Every row comes from one small tree of marks. The marks that hang from a mark follow it in brackets, in the order of their numbers. Every link used is in the known rows. Which tree was each row made from?
(in the rows, 100 means zero)
Known rows:
z739(z880): [106,57,102,108,84,72,98,92,102,59,58,97,73,119,120,131,114,116,103,77,95,99,84,108,109,83,112]
z372(z895): [95,88,99,97,75,72,86,99,91,52,58,108,79,124,132,140,112,119,91,74,98,140,81,94,116,82,109]
z372(z602(z548) z739 z895(z57 z206)): [73,120,120,131,75,80,152,96,73,39,65,119,87,138,180,136,128,125,109,83,113,124,79,85,143,61,117]
z602(z548(z880) z895): [86,72,99,111,73,74,99,94,87,49,73,114,70,128,111,153,89,118,105,114,91,140,76,97,144,80,113]
z57(z895(z206 z602)): [114,70,97,84,74,74,150,95,84,56,56,96,82,84,132,131,133,118,96,85,84,138,81,102,155,85,91]
z895(z206 z548(z372) z602): [103,79,99,96,64,69,149,91,82,51,59,101,86,81,148,132,130,128,105,74,75,126,91,124,173,104,97]
z548(z372 z880 z895(z206)): [83,49,46,97,51,72,109,92,111,46,62,121,77,81,123,130,111,135,100,85,66,131,86,109,124,90,114]
z895(z57 z206 z548(z372 z880)): [83,63,90,105,58,73,151,86,105,49,62,119,79,67,148,132,107,136,107,86,76,119,94,121,149,85,109]
z372(z548 z602 z739(z57 z880)): [82,112,145,144,91,64,169,75,83,53,64,112,67,142,138,128,119,115,128,70,123,93,87,94,138,92,115]
z206(z895(z57 z548(z880))): [105,66,115,105,74,72,142,89,115,58,63,102,74,81,148,132,92,122,103,83,95,159,91,112,131,84,111]
z57(z895(z206 z548 z602)): [114,75,106,82,74,69,162,91,86,58,56,92,77,85,143,135,125,124,100,81,86,145,83,114,170,94,92]
z602(z895(z57 z548)): [84,77,110,95,75,74,127,94,64,60,58,105,69,87,132,140,117,115,89,91,108,155,87,101,134,76,109]
z548(z372(z602(z895)) z880): [77,90,76,99,60,71,125,83,74,46,67,131,74,114,121,149,105,130,108,97,84,137,85,83,152,101,113]
z548(z372(z602(z895(z57 z206)) z739)): [66,107,82,110,61,77,169,89,48,42,59,126,85,95,157,132,156,126,98,78,99,128,87,87,135,73,117]
z895(z548 z602): [109,76,135,92,76,69,133,86,78,56,61,95,77,100,135,132,115,114,103,81,91,145,89,108,159,101,99]
z372(z739 z895): [84,100,106,102,74,68,102,90,79,43,59,114,81,142,146,135,124,117,92,67,97,140,81,90,96,78,119]
z895(z57 z206 z548(z372 z880) z602): [88,65,102,102,60,72,175,82,92,49,65,118,80,56,158,127,108,128,107,96,75,136,98,118,172,97,100]
z602(z548 z895(z206)): [94,80,94,109,77,80,106,111,80,51,64,99,79,114,121,148,127,120,101,89,96,124,74,107,148,67,110]
z548(z372 z895(z57 z206 z602)): [83,62,64,101,53,78,150,91,67,53,58,114,84,52,151,119,135,119,86,96,84,155,94,103,147,87,100]
z372(z548 z739(z57 z880 z895(z206))): [90,97,127,147,98,67,179,96,94,52,59,100,77,121,155,134,123,133,122,58,117,93,80,111,120,75,118]
z206(z895(z548)): [120,84,111,98,80,68,118,98,105,59,57,85,80,105,142,137,115,122,100,61,96,149,85,119,133,90,110]
z206(z895(z57 z602(z548(z372 z880)))): [100,82,92,121,61,75,156,83,86,51,73,112,84,86,163,139,86,118,101,122,86,161,94,109,173,92,101]
z372(z548): [96,84,128,109,75,70,115,96,97,57,60,100,78,108,117,136,112,120,113,81,95,113,80,106,146,97,107]
z602(z548(z895)): [92,72,89,110,66,75,84,95,87,53,64,103,76,125,123,139,108,118,96,103,95,141,77,101,133,80,110]
z57(z895(z206 z548(z372) z602)): [106,86,74,84,62,66,167,85,80,54,57,100,81,83,153,143,125,130,99,88,76,141,87,120,180,102,93]

Which tree is each row?
[110,77,93,85,75,70,140,96,102,57,54,93,76,95,135,142,125,131,101,74,87,126,79,118,147,82,102]
z57(z895(z206 z548))
[109,115,90,106,67,66,141,88,91,53,59,99,86,113,157,145,118,134,110,67,92,143,88,110,162,107,109]
z206(z895(z548(z372(z602))))
[99,72,129,119,74,84,153,99,77,54,65,100,87,82,150,126,127,112,103,104,98,129,88,108,170,69,95]
z895(z57 z206 z602(z548))
[124,85,122,97,80,68,140,93,90,60,60,83,82,98,148,132,113,115,101,70,94,165,88,117,156,103,101]
z206(z895(z548 z602))
[87,74,103,97,76,78,142,105,75,58,57,102,74,72,137,135,131,121,93,77,102,140,86,110,138,68,108]
z602(z895(z57 z206 z548))
[82,96,86,102,62,74,135,87,59,52,60,121,85,90,163,136,111,116,84,101,97,164,94,92,150,91,98]
z548(z372(z895(z57 z602)))
[84,91,111,100,76,72,117,95,84,56,58,109,75,105,156,139,103,121,91,82,110,153,87,99,130,79,108]
z372(z895(z57 z548))
[112,79,121,124,98,71,157,89,75,62,61,98,75,111,145,136,108,115,104,81,117,140,89,95,134,84,98]
z739(z57 z880 z895(z602))
[108,78,107,125,99,71,133,94,90,62,58,99,73,121,138,142,110,122,104,73,118,121,86,99,108,72,108]
z739(z57 z880 z895)
[75,98,123,117,76,81,165,105,70,56,60,111,77,81,135,134,132,122,114,83,114,121,79,88,172,82,106]
z372(z548 z602(z895(z57 z206)))
[80,117,111,138,84,71,115,86,81,41,68,113,76,185,164,145,102,123,115,88,115,107,74,87,129,80,125]
z372(z602(z548) z739(z880) z895)
[84,91,113,102,76,80,159,101,67,56,58,108,75,82,145,136,137,124,106,75,111,136,85,95,160,76,109]
z372(z602(z895(z57 z206 z548)))
[107,105,100,104,66,60,161,77,71,47,61,97,88,107,170,133,125,120,98,69,84,161,92,119,147,107,111]
z206(z895(z548(z372(z739)) z602))
[87,66,95,99,75,83,129,107,73,57,56,106,78,71,126,131,140,117,89,80,100,134,85,98,124,61,107]
z602(z895(z57 z206))
[105,70,115,135,91,84,168,104,79,56,64,93,88,99,174,139,108,123,109,103,112,115,81,106,158,67,103]
z739(z880 z895(z57 z206 z602(z548)))
[86,96,95,126,80,58,149,69,79,51,61,112,67,129,150,134,119,123,105,70,102,109,96,123,117,89,117]
z895(z548(z372(z739(z57 z880))))
[86,54,106,109,64,72,143,94,108,51,66,109,73,78,122,121,98,124,115,93,82,139,81,103,166,107,105]
z372(z548(z880 z895(z206 z602)))
[77,116,74,123,62,70,118,95,81,34,65,116,90,144,165,147,127,132,100,82,86,116,78,112,134,75,119]
z602(z548(z372(z739 z895(z206))))
[80,87,115,112,73,67,108,95,113,49,67,118,71,124,127,143,77,128,113,89,94,129,77,94,144,101,112]
z372(z548(z880) z895)
[90,60,96,91,74,72,125,99,101,50,64,107,68,92,119,141,109,128,107,75,84,134,80,112,140,85,114]
z602(z895(z206 z548(z880)))
[76,81,64,107,51,80,142,92,75,52,57,121,85,72,149,125,137,131,97,85,92,134,90,93,144,81,109]
z548(z372(z602) z895(z57 z206))
[78,41,90,99,61,76,110,85,98,56,63,121,70,79,125,123,96,117,92,104,92,157,89,88,109,77,111]
z548(z880 z895(z57))
[98,111,123,118,81,66,171,71,57,50,68,109,73,134,146,141,119,105,97,107,108,160,86,96,155,76,96]
z372(z739(z57(z895(z602(z548)))))
